Each row was made from one walk, in order. Every step used is in the known rows, and no mark comes twice. Write each row's walk.
Known rows
tuvam-pebuz-pifirev-vamet: [  2  -9   6  -9   3   5   6  -4   3   0  11   2  19 -15  11   2 -20   0
  -9   0  17  -3   6 -10 -14  13   2 -16  -7  18  -3   2   0]
pifirev-nelu-limotef: [ -2 -16  16 -15  -7 -17   5  17  -2 -15  -3  10   7 -14  10  -5   0  -2
  -6   4 -23   9   3  -6  -5 -10 -15 -10 -13 -16 -11  14   8]
sidesuz-pebuz-pifirev: [  8  -7   7 -16  13   7   1  -2   8  -5   7 -17  12 -17  -3  -7   0  -9
 -15 -12  -5  -7   2 -10 -12  12   9   7 -14  12  -3   0  -4]
dusel-tuvam-pebuz-pifirev-nelu: [  9  -6  13  -5   2  -8  -9  15  14   4  17  26  16 -20  -5   1 -23 -22
 -11   0  -1 -15   2  -7  -6   1   2  -4  -4   6  10  -3  10]
pifirev-vamet-sidesuz-pebuz: [-12 -24   4 -17   3 -11   8  -6  -6   2   9 -18  20 -23 -11   3  -1   2
  -9  -8  -2 -21  15  -3 -14  16  11   8 -14  12   3  -9   4]
tubid-sugom: [ 10 -28  21 -30   3 -10   5   4  -2  -1  -7 -15  11 -13 -11 -12   6   9
   1   6  -5   2   4 -11   3   9 -13   6 -13 -18   1   0   7]
givi-pebuz: [ 15 -10   7 -33   7 -13 -12   0  10  -3 -13 -12   4  -3  -8  -6   2  -5
 -12  -4 -16  11  -1 -11   6   3   1  -4 -11  -2  -9   6   4]
moda-nelu-limotef: [-18 -16  22 -20 -12 -16   3  15 -13 -19 -15  -2  10 -14   8  -5  -1  -9
  -7  10 -19  26   9  -6 -11   0 -19 -18 -10  -6 -21  18   2]
sugom-givi-pebuz: [ 16 -16   9 -32  -2 -12 -21   2  16  -6 -15  -6  -6   1 -13  -2   0  -2
 -10 -15 -13   8  -6 -14   6  -3   8   5  -1  -8 -10  11   6]
tubid-sugom-givi-pebuz-limotef: [ 16 -20   8 -32  -6  -7 -19   8  10   2 -13  -4 -19   4 -28 -20  -6   2
  -9   2  -6   6 -12 -17  11  -2  11   6   5 -20 -20   6   9]
limotef-pebuz-pifirev-vamet-sidesuz: [  4  -9  18  -3  -4   6  -3  -4   5  14   8 -12  15 -21  -5   5 -18   2
  -7 -10   4  -7  12  -5 -18   5   4  -7   0  18  10  14   8]
dusel-tuvam-pebuz: [ 14 -11  17 -12   4 -16  -1   9  -1  -6   0  14  26 -17 -24   4 -17 -16
   0  12  -2 -12  14  -2  -3  19   1  -1  -8  10  15 -13  -4]
tubid-sugom-givi-pebuz-pifirev: [ 11 -14  16 -29  -1   5 -32   2  16   7  -7  -8  -5   1  -8 -13  -1   0
 -10 -16  -5  11 -14 -23   3  -4   4  14  -3  -9 -12  14   7]
pebuz-limotef-nelu-pifirev: [  7  -9  15  -5 -15 -19  -1  12   1  -3 -27   7  -3  -8  -4  -8  -4  -8
  10  26 -12  14   9  -6   5   1   0 -12  11 -11  -8  10   3]
sidesuz-vamet-pifirev: [ 12 -11  -1 -23  12 -22  -4   4  10   0  -9  22  25 -21   5   9   9   4
 -22   4   7  20   4  -3 -14 -13   2 -15 -18  -9  -2   1   6]
nelu-limotef-pebuz-pifirev-vamet: [  0  -9  20  -9  -6   7   4   2   5  -8   7   7  13 -13  24  -4 -17  10
  -4   7   0   9   5  -7 -23  -3  -8 -11  -2  14  -7  19   0]
pifirev-vamet-sidesuz-pebuz-limotef-nelu: [ -4 -18   0  -6  -7 -15   7  -2   1  11  -4  -7   3 -13 -20  -8  -5  -2
   6  11  -1 -10  10  -3  -9   7  26   9   2   0 -10  -8   8]
pifirev-pebuz: [ 13 -16  12 -10   0  -8   9   1  -5  -8 -17 -11  11 -16 -19   9  -9  -2
 -16   3   1  -4   4  -9  -7   9 -23 -19  -9   8   4   9  -5]
sugom-givi-pebuz-pifirev-nelu: [ 12 -10   6 -22  -3  -4 -24   9  27   3   6  10  -9  -5   5  -4  -9 -10
 -19 -23  -9   1 -13 -17   1 -17   7   0   2  -8 -11  16  18]
dusel-tuvam-pebuz-pifirev: [ 15   1  18  -4   5   0 -13   7   5   2   5  10  21 -17 -15   0 -20 -22
  -7   2   4  -8   7  -7  -7  17   6  -2  -7  16  11  -3  -6]
limotef-nelu-pifirev: [  2 -14  21 -10 -13 -23  -1   8   1  -5 -26   4  11 -10   7   1   3  -4
  14  18 -16  14  13  -7   2   1 -10  -5   3  -8   1  11   3]
sugom-givi-pebuz-limotef: [ 21  -9   2 -26  -4  -7 -18   6  14  -4 -14  -3 -21   2 -25 -13  -8  -6
 -14  -5  -7   6 -10 -13   9  -1  18  -5   7 -11 -20   9   6]
tuvam-pebuz-limotef: [ 19  -6   5  -8   3   0  14   8  -4  -8  -4  -3   5 -11 -31  -7 -19 -11
  -7  12   2  -2   7  -5   1  18   8 -15  -4   6  -7  -4  -3]
tuvam-pebuz: [ 13 -12  13 -14   6  -4  15   5  -5 -11  -4  -6  23 -14 -19   4 -12  -7
  -3   4  -1  -1  13  -7  -3  19  -5  -6 -13  11   5  -4  -4]
moda-vamet-pifirev-pebuz: [  1 -23  14 -18   5 -18  -7   8   1  -6 -13  18  23 -26 -11  18 -12  -9
 -27  13   9   5   7 -13 -12  -4 -14 -42 -12   4  -2   2 -14]
sugom-givi: [ 19 -20  14 -21  -4  -9  -3   4   8 -12 -10  -7  -2 -10 -12   3  -1   2
  -4 -15  -3  -2   1  -8   0   3   3  -1  -1 -12   0  11   3]
nelu-limotef-pebuz: [ 11 -12  30 -13  -5  -2  13  10  -2 -17  -9   0  15 -11  -3  -3  -8   5
   3  12 -22  14  10  -3 -15  -3 -17  -1  -8   6   0  17  -3]
pifirev-vamet-sidesuz: [ -2 -19  10 -12  -4 -13   0  -5  -4   8  -1 -16  14 -21  -8   6  -5   3
  -6  -8   3  -9  14  -3  -6  11   3 -13  -7   1   5   6   9]
sidesuz-pebuz: [  6 -19   6 -26  12  -9  15   0   1 -13   2 -16  15 -18 -10  -4   4  -3
 -10  -3 -10 -11   9  -5  -8  14   4   9 -16   6  -1 -10  -3]
moda-dusel-tuvam-pebuz: [ 12 -12  14  -4   5 -19 -14  16  -8 -14  -7  16  31 -14 -28   4 -19  -8
  -1  16  -3   1  11   3  -9  21 -13   1 -19   9  21 -12  -6]
sidesuz-vamet-pifirev-pebuz-limotef-nelu: [ 13  -9  -3  -2  -6 -21   0   6   6  10 -26  27   7 -11 -18   5  -4   0
 -11  24  11  19  -1  -7 -13 -17   3 -15  -1  -7 -11   4   3]
moda-vamet-sidesuz-pebuz-limotef-nelu: [  0 -23  10 -12  -7 -16  -3   5   4   9  -3  -4   2 -15 -32  -8  -5 -16
   7  11  -8  -2  12  -2  -2   8  28   0  -1  -8  -9  -9  -2]
moda-dusel-tuvam-pebuz-limotef-nelu: [ 16  -7   7   5  -6 -22 -12  18  -2  -4 -18  19  12  -6 -35  -6 -19 -11
  11  31  -3  10   6   2  -5  11   6   3  -3  -4   6  -9  -2]

Which walk is each row?
[ -5 -14   1 -19   8   0   6  -7   8  -4  15  -6  13 -18  18  -4  -7   3
 -14  -5  10 -11   3  -9 -18  10   9  -3  -9  13  -7  -1   1] => sidesuz-pebuz-pifirev-vamet
[ -1  -9  10  -5  -4   0  -9  -7   1  13   5 -17  11 -20  -2   3  -8  -2
 -10 -14   7  -7  10  -6 -10  10   8 -13  -6   8   3  12   7] => pebuz-pifirev-vamet-sidesuz
[ 11 -33  22 -29  -6  -8  -4   6   4  -4  -8  -8   1  -8 -17  -6   3  12
   2  -8   0  -2  -3 -14   3   2  -6  13  -3 -24   0   7   8] => tubid-sugom-givi
[  2  -6  11  -8   8   8  -7  -3   1   6   6 -26  15 -21 -19  -3   0 -13
 -13 -20  -7 -11   7  -8 -12  15  14  11 -15  15   3   1  -2] => vamet-sidesuz-pebuz-pifirev
[  8  -9  12  -1 -10  -8   3  10  -8  -9 -23   3  -6 -13 -20  -1 -18  -8
 -15  22   0  -1   5 -10   0   9 -19 -31   7   6  -5  12  -5] => nelu-pifirev-pebuz-limotef
[  2  -8  10  -7   0  -5  -7   1   6   3  13  18  21 -18   6   2 -24  -8
  -7   7  18 -12   7  -7 -14  14   6 -11  -3  17   6  -5   1] => dusel-tuvam-pebuz-pifirev-vamet
[ -8 -13  14  -1 -15 -17  -3   9  -6   5 -19  -2   5 -13 -21  -6  -2 -13
   9  18 -17   0  15  -5  -1   7  10   7   6   1  -4   0   2] => vamet-sidesuz-pebuz-limotef-nelu-pifirev
[-15 -10  16  -3  -6  -1  -7  12  -5  -2  10   0  13 -19   0  -6  -1 -11
 -12 -11 -24  -2   4  -9 -14  -5  -1   8 -17   2  -9  10   6] => vamet-sidesuz-pebuz-pifirev-nelu-limotef
[ 13  -7   8 -12   4  -4  -2   9  17   1  10   3   2 -18   9  -3  -8 -10
 -17 -12  -5  -3  -4  -9  -4  -7  -1 -11  -5  -7  -1  12  14] => pebuz-pifirev-nelu
[ -1  -7  17  -7  -7  -4  -5  15   3 -10   2  10   5 -14  16  -8  -3  -6
 -11  -3 -18  12  -2 -10  -8 -11 -11 -10 -11 -10 -14  19   6] => pebuz-pifirev-nelu-limotef
[ -3 -17  -2 -12   1  -6   8  -1  -5   3   8 -13   2 -20 -24  -7 -10  -2
 -13   2   2 -20  10  -3  -9  16  22  -3  -4   7  -9  -9   4] => pifirev-vamet-sidesuz-pebuz-limotef
[ 17 -13  13 -10   5 -29 -24  15  -1 -13 -13   9  18 -16 -17  -1  -6  -3
  -6  12  -8   4   6   6  -6  12 -13  -3 -17  -9  19  -3  -1] => moda-dusel-tuvam
[ 25  -2  22 -10   6  13   3   2  15  -3   2  -9  10 -15  -3  -2 -14  -4
  -8  -4  -6   4   4  -8 -14   2  -2  -4  -1  15   8  16   0] => limotef-pebuz-pifirev
[  8 -13   1 -12   6 -19  -1   3   0   0 -17  23  25 -21  -7  19  -2   4
 -30   8  14  12   2  -8 -19 -12 -17 -23 -16   5   2   5  -2] => sidesuz-vamet-pifirev-pebuz
[ -6 -13  13 -14   0 -22  -1  20   0 -14  -8  26  18 -20  14   2   4  -2
 -18  10 -19  13   3 -11 -10 -21 -10 -16 -15 -15 -14  10   7] => vamet-pifirev-nelu-limotef
[ -6  -8  25   1 -12   7  -6   0  -4   6   4  -6  17 -18   1   1 -14   4
  -2  -3  -4   3  12  -6 -21   1  -2  -6  -4  16   1  21   3] => nelu-limotef-pebuz-pifirev-vamet-sidesuz
[  3  -7   1 -24   3  -2 -15  -7  15   5   3  -3   3  -7  20  -6  -8   2
 -15  -6   6   6  -4 -14  -6   1   7 -14  -5   8 -14  11   6] => givi-pebuz-pifirev-vamet
[  2 -12  24 -13  -1 -13   8  21   6 -14  -2  28  22 -20   8   4  -9   3
 -11  15 -22  11   6  -8 -20 -25 -14  -8  -7   1  -3  14   7] => vamet-pifirev-nelu-limotef-pebuz
[-15 -21   3 -12 -12 -21   8   3   2  -4  -7  15   4 -12  14  -6  -8   4
   6  28   1  -3  11  -6  -9   3   6  -5   9   1 -12  -3   5] => sidesuz-pebuz-limotef-nelu-pifirev-vamet
[ 11 -13   1 -13   0 -13  12   4   6  -2 -10  -7   0  -9 -20 -13   0  -7
   5  15  -9  -1   4  -4  -4   6  21  11   0  -6 -12  -7   2] => sidesuz-pebuz-limotef-nelu
[-13 -17   4  -8  -7 -10   3   3  -8   0   2  -3   3 -20 -15  -6 -11  -5
  -9  11  -2 -16  14  -4  -7  15  12  -7   2   9  -7  -5   3] => nelu-pifirev-vamet-sidesuz-pebuz-limotef
[-24 -25  11  -9 -11 -20   1  -2  -6   6  -4  -3  22 -19  -1   5   0   1
   7   8  -8 -11  19  -5 -12   8   5  13  -3  10   3  -5   5] => limotef-nelu-pifirev-vamet-sidesuz-pebuz
[ -2 -11   7  -8   5  -1  -4   6  10   8  19  -7  11 -24  -7  -1  -6 -14
 -18 -21 -11 -18   3  -9 -10  -1   9   8 -10   6   3   1  13] => vamet-sidesuz-pebuz-pifirev-nelu
[ 16 -10   7   0 -10 -13   8   4   1   3 -26  -1  -5  -7 -27  -3 -10  -6
   0  19   0   5   1  -8  -3   2   0 -12   6  -4  -8   7  -1] => pifirev-pebuz-limotef-nelu
[ -7 -14   7 -16  -3 -26  -4  18   3  -8  -2  40  21 -19  20   4   7   5
 -19   8 -12  23   1  -5 -16 -29 -11 -13 -20 -19 -14  10  12] => sidesuz-vamet-pifirev-nelu-limotef
[ 17  -8  17 -10   3   3   5  11  22   0  14   8   6 -19   7  -1 -19  -6
 -13  -7  -9  -4   0  -7 -13 -13  -4  -5   2   5   7  15  15] => limotef-pebuz-pifirev-nelu
[  6 -14   4 -20  10 -24   2  15  14  -4   0  21  17 -26   7   8   0  -4
 -25   2  -6  -2   2 -10  -7 -18   1 -18  -9 -12  -2   1  14] => vamet-pifirev-nelu
[ 21  -8   6  -9  -5 -15   7   5   8   2 -19  -5  -6  -7 -18 -11  -2  -6
   7  15  -7   9   3  -4   3   2  15  -6   5 -15 -11   5   5] => pebuz-limotef-nelu
[ 17  -4  10 -22   0   4 -30   1  20   0  -8  -7  -7   0  -4  -6  -4  -8
 -15 -22  -6  11 -11 -18   0  -3  11   2  -1   0 -12  17   2] => sugom-givi-pebuz-pifirev
[-14 -20  18  -3 -20 -22  -6   0  -6  11 -15  -1  16 -17   3   8  -3   2
  11   9  -4   1  19  -5  -5   4  -2  -8   3   0   5   9  10] => limotef-nelu-pifirev-vamet-sidesuz
[ -2  -4  13 -16  -5  -6 -18  14   8  -5  -1  11   2  -5  15 -12  -3  -8
 -14  -4 -24  18  -8 -15  -4 -16  -7  -5 -11  -6 -21  20   8] => givi-pebuz-pifirev-nelu-limotef
[ -6 -17   7  -9 -18 -23   4   5   3  -1 -14  15   0 -10  17  -4 -10   4
   8  29   4   7  10  -6  -2   0   0 -19  14  -7 -11   7   8] => pebuz-limotef-nelu-pifirev-vamet
[-13 -20  17  -8 -14 -17  -5   0  -9   5  -7  -5  15 -21   2   8  -6   2
  -2   2  -2  -5  19  -4  -5  10  -8 -17  -1   5   7  10   7] => nelu-pifirev-vamet-sidesuz
[ -2 -22   9 -30  -5   0 -24  -3  15   8   4   2  -2  -1  12 -10  -8  13
 -10  -9  10   4 -11 -21  -5  -5   4   5   1  -6 -15  11  12] => tubid-sugom-givi-pebuz-pifirev-vamet
[ 11 -10  14 -13   1   6   7  -3  15   0  11   0  11 -16  18   0 -20   8
  -8   1  10  -1   5  -7 -20   1  -1 -13   2  16   2  14   5] => limotef-pebuz-pifirev-vamet
[  2 -14  17 -14  -3 -16   5  19  10  -9   2  43  24 -18  14   7  -7   9
 -12  14 -14  21   5  -2 -25 -34 -15  -4 -10  -3  -3  13  13] => sidesuz-vamet-pifirev-nelu-limotef-pebuz
[ -5  -6  18  -2  -6   2   0  17  -3 -11   6  16  16 -13   7  -5 -13 -10
  -7   1 -14  10   2 -12 -10  -5 -11  -7 -13   2 -11  12   3] => tuvam-pebuz-pifirev-nelu-limotef
[ 12  -7   4   0  -4 -17   2   8   3   5 -30  12   5 -13 -24   3  -8  -7
 -11  25   3   8   0 -13  -8  -8   5 -18   3  -4 -11   4  -2] => vamet-pifirev-pebuz-limotef-nelu
[  4  -7  20   2 -17 -24  -9  18  -1   0 -20  29  10 -10 -17  -4 -18 -19
  15  37  -8   2  14  -4   3   8   3  -5  12   1   3  -4   0] => dusel-tuvam-pebuz-limotef-nelu-pifirev
[  5 -13   5  -5  -5 -12   5   3   0   9 -11 -15   2 -12 -35  -9   1 -11
   6   8 -12  -6   9  -4  -4   8  25  15  -1  -3  -6  -7   4] => vamet-sidesuz-pebuz-limotef-nelu
[  6 -10   5 -15   2  -1   1  -5  10   1   7  -5   8 -17  21  -2  -9   4
 -12  -5  13  -1   2  -9 -11   7   3 -18  -5   4  -5  10   4] => pebuz-pifirev-vamet
